What can hang from each mark
M: H
E: R T
N: H
J: L R
D: H
R: E N
L: J Q S
A: F T
S: L
H: D F M N
T: A F Q

(in the rows, 128 means zero)
Known rows, with every way that one mark hangs from another
[L J S]: [111 125 114 117 130 126 150 134 115 150 111 100 102 162 129 135 138 133
 148 113 135 116 106 102 131 126 173 137 143 107]
[H N]: [138 125 140 132 126 130 118 148 109 131 115 114 119 132 126 140 135 131
 127 148 132 137 117 117 132 138 128 137 146 141]
[E [R N] [T A F Q]]: [103 126 157 130 119 132 103 149 132 123 143 128 212  89 127 146 141 115
 144 118 116 107 107 128 134 127  70 108 124 103]
[R [N [H D]]]: [149 134 122 140 137 140 138 164 138 139 134 145  61 127 123 114 142 159
 119 167 110 139 148 133 133 137 180 116 151 139]
[H M]: [143 135 125 117 132 142 133  96 111 133 124 115 111 144 139 136 133 131
 119 141 138 113 101 141 133 139 108 115 139 147]
[N [H F M]]: [157 147 135 119 127 135 178  49 136 135 124 154  68 131 130 140 119  94
 101 163 119 126 119 143 123 131 144 150 112 131]
[J L]: [148 139 143 122 134 125 141  44  95 132 105 115 152 136 136 137 121  99
 109 162 127 122 121 120 114 142 132 114 122 138]
[T [A F]]: [148 134  96 119 123 122 161 118  86 141 127 111 173 116 119 144 148  96
 169 200 131 130  99 116 110 138 155 109 106 104]
[J L [R E]]: [147 119 127 126 135 117 127  77 107 106 116  98 198 142 133 115  98 120
 109 112 139 138 133 133 116 131 101 124 100 142]
[E [R N] [T Q]]: [124 132 176 133 121 132  85 161 127 123 138 126 156  91 139 142 145 142
 126  95 121 122 127 129 125 130  62 118 142 139]
[J [L S] [R E [N H]]]: [121 119 127 140 128 127 129 103 155 119 118 139 136 144 130 107 106 145
 135  90 127 143 156 117 128 114 130 151 140 129]
[A [T F]]: [133 134 101 117 136 121 160 127 110 132 129 103 100 131 133 131 138  83
  97 186 124 123 108 128 128 141 146 122  79 145]
[S [L [J R] Q]]: [139 117 101 117 144 113 120 120 100 143 111 100 124 169 150 137 124 153
 129  98 137 107 112 134 136 110 132 123 130 119]
[L [J [R E]] Q S]: [ 86 103  78 116 120 113 110 175 144 129 120 103 197 170 123 128 118 159
 153  63 152 120 130 112 134 107 144 146 128 104]
[E R]: [158 131 152 122 137 128 139  90  99 134 123  93 165 133 129 141 134 125
 114 144 124 130 123 132 123 143  99 136 117 130]
[R E [N [H F M]]]: [134 131 138 131 110 136 122 122 158 120 135 157  57 116 127 119 113 125
 101 126 119 141 127 144 149 117 118 129 134 127]
[L [J [R [E T] N]] Q S]: [ 63 104 107 127 113 122  62 213 163 124 133 119 140 150 131 115 131 168
 161  33 154 129 132 111 134 106 117 133 148 112]
[A [T F Q]]: [123 133  93 116 128 114 156 155 119 125 131 121 155 112 135 145 136  91
 102 173 119 107 109 125 133 129 144 112  84 144]
[D H]: [148 135 133 128 136 135 176 103  86 143 126 113  88 128 125 130 127 108
 145 183 126 138 126 129 126 136 141 141 122 137]
[J [L S] [R [N [H F]]]]: [140 133 147 136 128 125 152  64 153 129 119 157  97 137 127 131 117  91
 113 127 113 146 150 106 110 112 142 167 114 108]
[R [E [T A Q]] [N [H F]]]: [ 95 133 140 135 100 118 120 146 153 111 146 169 154  68 111 129 124 101
 137 112 126 135 139 123 134 111 136 124 125 112]
[N [H D]]: [158 140 111 130 145 131 175 121 132 137 128 136  97 140 117 120 132 135
 118 177 116 130 146 138 118 146 190 132 125 147]
[H D M]: [141 136 113 120 146 146 123 142 134 128 137 124  95 149 125 126 142 142
 101 149 137 107 114 149 128 147 127  96 144 153]
[D [H M]]: [143 135 137 125 140 152 167  90 100 139 130 129  62 138 133 131 124 123
 134 158 132 121 112 147 131 136 112 130 137 149]
[J [L Q S] [R E]]: [ 97 118  96 119 125 112  96  96 152 114 114 118 250 159 123 133 110 118
 132  99 152 119 145 114 117 116 106 139 126 123]
[E [R N]]: [148 126 164 132 130 137 103 135 105 136 129 102 128 118 134 136 143 150
 115 129 117 139 126 127 139 133  85 121 140 127]
[M H]: [151 140 130 120 135 130 170 111  83 137 118 114 114 136 131 125 120 122
 137 168 130 135 132 116 135 145 177 143 129 128]
[R E [N [H D]]]: [133 125 116 141 128 133 117 190 155 123 138 137  85 124 116  99 127 167
 115 142 117 145 153 140 146 131 163 110 149 142]
[E R T]: [143 138 169 124 137 131 125  89 109 128 128 100 145 122 131 133 138 109
 118 118 134 129 124 137 107 151  76 140 114 143]
[N H]: [160 140 124 127 132 127 184  74 109 143 114 126 112 134 132 131 124 123
 135 170 120 135 131 130 123 138 171 152 121 140]

Rows
[103 129 169 134 122 135  93 147 114 123 144 130 198  81 125 145 153 138
 140  90 130 116 123 124 127 129  74 105 148 124] => [E [R N] [T A Q]]
[111 130 113 136 100 119 132 182 142 119 142 164 164  69 122 123 135 132
 185 137 122 132 128 125 122 120 139 112 128 118] => [R [E [T [A F] Q]] [N H]]
[144 143 178 139 137 136 126 128 162 125 150 158  51 108 114 120 141 109
  84 134 105 148 160 141 108 142 117 138 113 128] => [E [R [N [H D F]]] T]
[114 126 100 118 134 119 117  71 138 129 108 127 226 162 129 150 126 110
 133 124 145 113 138 107 105 121 127 144 126 120] => [J [L Q S] R]
[142 139  89 118 124 110 155 175 106 131 134 130 136  93 134 148 153 100
 126 186 123 122 115 118 110 133 156 110  87 150] => [A F [T Q]]
[152 132 170 135 135 155 136  90 130 139 130 143  72 129 141 130 131 175
 113 110 111 127 133 149 141 134  95 139 153 142] => [E [R [N [H M]]]]
[140 136 146 132 139 130 141 174 128 122 135 151  61 132 103 129 126 105
  93 170 122 145 150 114 130 145 183 146 127 119] => [M [H D F N]]
[135 125 127 137 115 128 127 145 132 129 125 128 100 117 129 110 119 155
 136 137 119 150 142 131 151 123 145 130 145 136] => [R E [N H]]
[165 125 127 138 130 134 154 126 110 137 127 125  95 131 139 119 125 160
 142 128 117 154 142 131 129 123 146 154 127 137] => [J [R [N H]]]
[ 80 119 116 129 102 122  88 195 148 108 143 130 208  86 123 126 127 114
 155 124 132 112 101 126 149 118  97  90 132 108] => [R [E [T A F Q]] N]
[137 129 137 132 132 126 111 179 145 121 134 137  93 128 104 137 140  97
  85 169 123 141 130 122 122 139 143 125 123 128] => [H D F N]
[124 129 164 129 117 127  97 162 145 122 136 127 172  98 141 143 134 120
 128 125 107 112 108 134 131 129  61 119 122 119] => [E [R N] [T F Q]]
[116 127 116 134 127 128 120  84 155 136 111 162 160 150 134 138 124 144
 141 118 125 127 161 105 117 112 147 156 147 121] => [J [L Q S] [R [N H]]]
[162 145 119 126 138 122 179 106 144 132 133 148  86 130 110 129 128  88
  94 192 111 138 146 133 114 139 191 141  99 125] => [N [H D F]]
[103 113  83 115 129 120 131 148 128 145 116 110 176 175 131 144 132 149
 155  86 144 116 122 104 122 113 161 152 130 102] => [L [J R] Q S]
[152 140 116 126 149 147 167 108 146 134 133 151  66 151 125 121 130 150
 109 154 123 112 133 154 126 146 161 125 139 158] => [N [H D M]]
[135 129 124 123 142 125 141  66 122 125 111 109 177 160 133 133 123 103
 130 118 140 123 130 110 104 130 119 147 120 129] => [J [L S] R]
[ 83 124 111 120 124 113  80  95 165 107 119 127 231 149 125 125 115 104
 136  78 160 118 145 118 101 124  90 142 121 136] => [J [L Q S] [R [E T]]]
[109 135 174 136 130 153 125 105 140 125 145 171 141  90 131 141 141 165
 137  71 122 104 129 145 130 127  81 125 158 139] => [E [R [N [H M]]] [T A Q]]
[162 119 137 139 146 128 152 127 101 148 116 118  13 154 156 109 119 181
 135  84 110 132 125 138 146 109 153 134 144 125] => [S [L [J [R [N H]]]]]
[110 104 112 137 124 129 145 184 144 135 125 119  83 157 131 102 113 188
 158  57 127 146 141 116 147 105 166 160 143 112] => [L [J [R E [N H]]] S]
[132 131 157 132 122 134 109 140 107 134 144 121 144  90 125 134 161 113
 159 143 125 139 115 123 105 142  85 109 119 107] => [E [R N] [T [A F]]]
[100 137 110 115 125 119 109  64 142 137 100 136 207 151 125 155 135  99
 128 157 140 103 133  99 115 127 139 129 145 118] => [J [L Q S]]
[ 89 122 135 134 112 132  78 164 118 116 142 113 144  98 119 111 140 127
 149 104 149 139 121 124 137 132 104  95 148 128] => [R [E [T A]] N]
[137 113 138 136 126 126  92 122 114 108 123 108 162 129 138 109 107 145
 112 102 132 147 136 128 131 122  89 109 125 138] => [J L [R E N]]
[112 131 144 120 128 124 142 109 125 120 138 119 252 101 122 153 132  93
 138 131 124  98 102 133 118 136  83 123 100 109] => [E R [T A F Q]]
[128 126 133 132 143 151 100 179 145 124 134 140  75 148 119 129 142 159
  98 133 135 115 117 142 134 147 116 108 163 159] => [H D M N]
[152 145 125 121 140 126 167 140 116 127 137 137  82 134 108 124 124  86
  94 186 122 139 147 121 124 145 193 132 106 112] => [M [H D F]]
[101 128 137 140 116 133 122 133 130 124 139 139 115  97 119 105 129 139
 156 110 136 144 141 130 134 129 140 122 145 132] => [R [E [T A]] [N H]]
[139 134  90 118 115 115 158 149  98 134 130 128 225  95 121 158 146 105
 173 190 125 113  98 113 115 126 151 105 113 104] => [T [A F] Q]
[133 130 164 133 130 148 147 117 124 130 132 156  25 126 118 143 121  95
 107 158 127 136 115 136 131 128 103 150 130 134] => [D [H F M N]]
[130 122 129 134 113 111 108  77 152 113 122 165 165 122 126 129  96 114
  98 123 119 150 164 126 123 106 129 142 100 113] => [J [L Q] [R E [N [H F]]]]
[ 88 110 103 121 136 111  94 130 114 122 130 105 166 147 131 117 119 144
 145  47 161 107 118 140 133 112 108 108 129 115] => [S [L [J [R [E [T A]]]] Q]]
[111 126 142 133 112 129  72 178 130 115 136 110 105 107 132 106 133 129
 135 109 141 144 125 131 137 132  92 106 144 144] => [R [E T] N]
[135 103 127 133 135 120  90 186 106 127 125  84  63 148 150 100 115 181
 126  56 131 133 113 141 163 105 101 102 145 123] => [S [L [J [R E N]]]]
[121 128 133 134 112 125 125 146 160 121 129 134  91 115 134 102 112 118
 142 145 116 140 125 141 139 130 122 134 120 130] => [R [E [T F]] [N H]]
[124 108 107 134 130 115 107 156 133 136 118 129  83 151 146 111 108 196
 137  71 123 128 141 142 161  95 141 128 150 120] => [S [L [J [R E [N H]]] Q]]
[156 146 124 123 142 140 169  93 157 130 138 164  53 141 116 131 126 104
  84 165 116 120 133 150 117 139 163 133 113 137] => [N [H D F M]]
[101 125 122 135 112 129 134 135 146 121 138 137 129 105 120 106 118 114
 155 141 124 133 122 134 141 129 135 123 123 113] => [R [E [T A F]] [N H]]
[108 115 110 120 134 107  86 143 127 121 122  99 128 155 145 114 113 144
 132  51 152 112 120 145 133 113  98 119 123 132] => [S [L [J [R [E T]]] Q]]
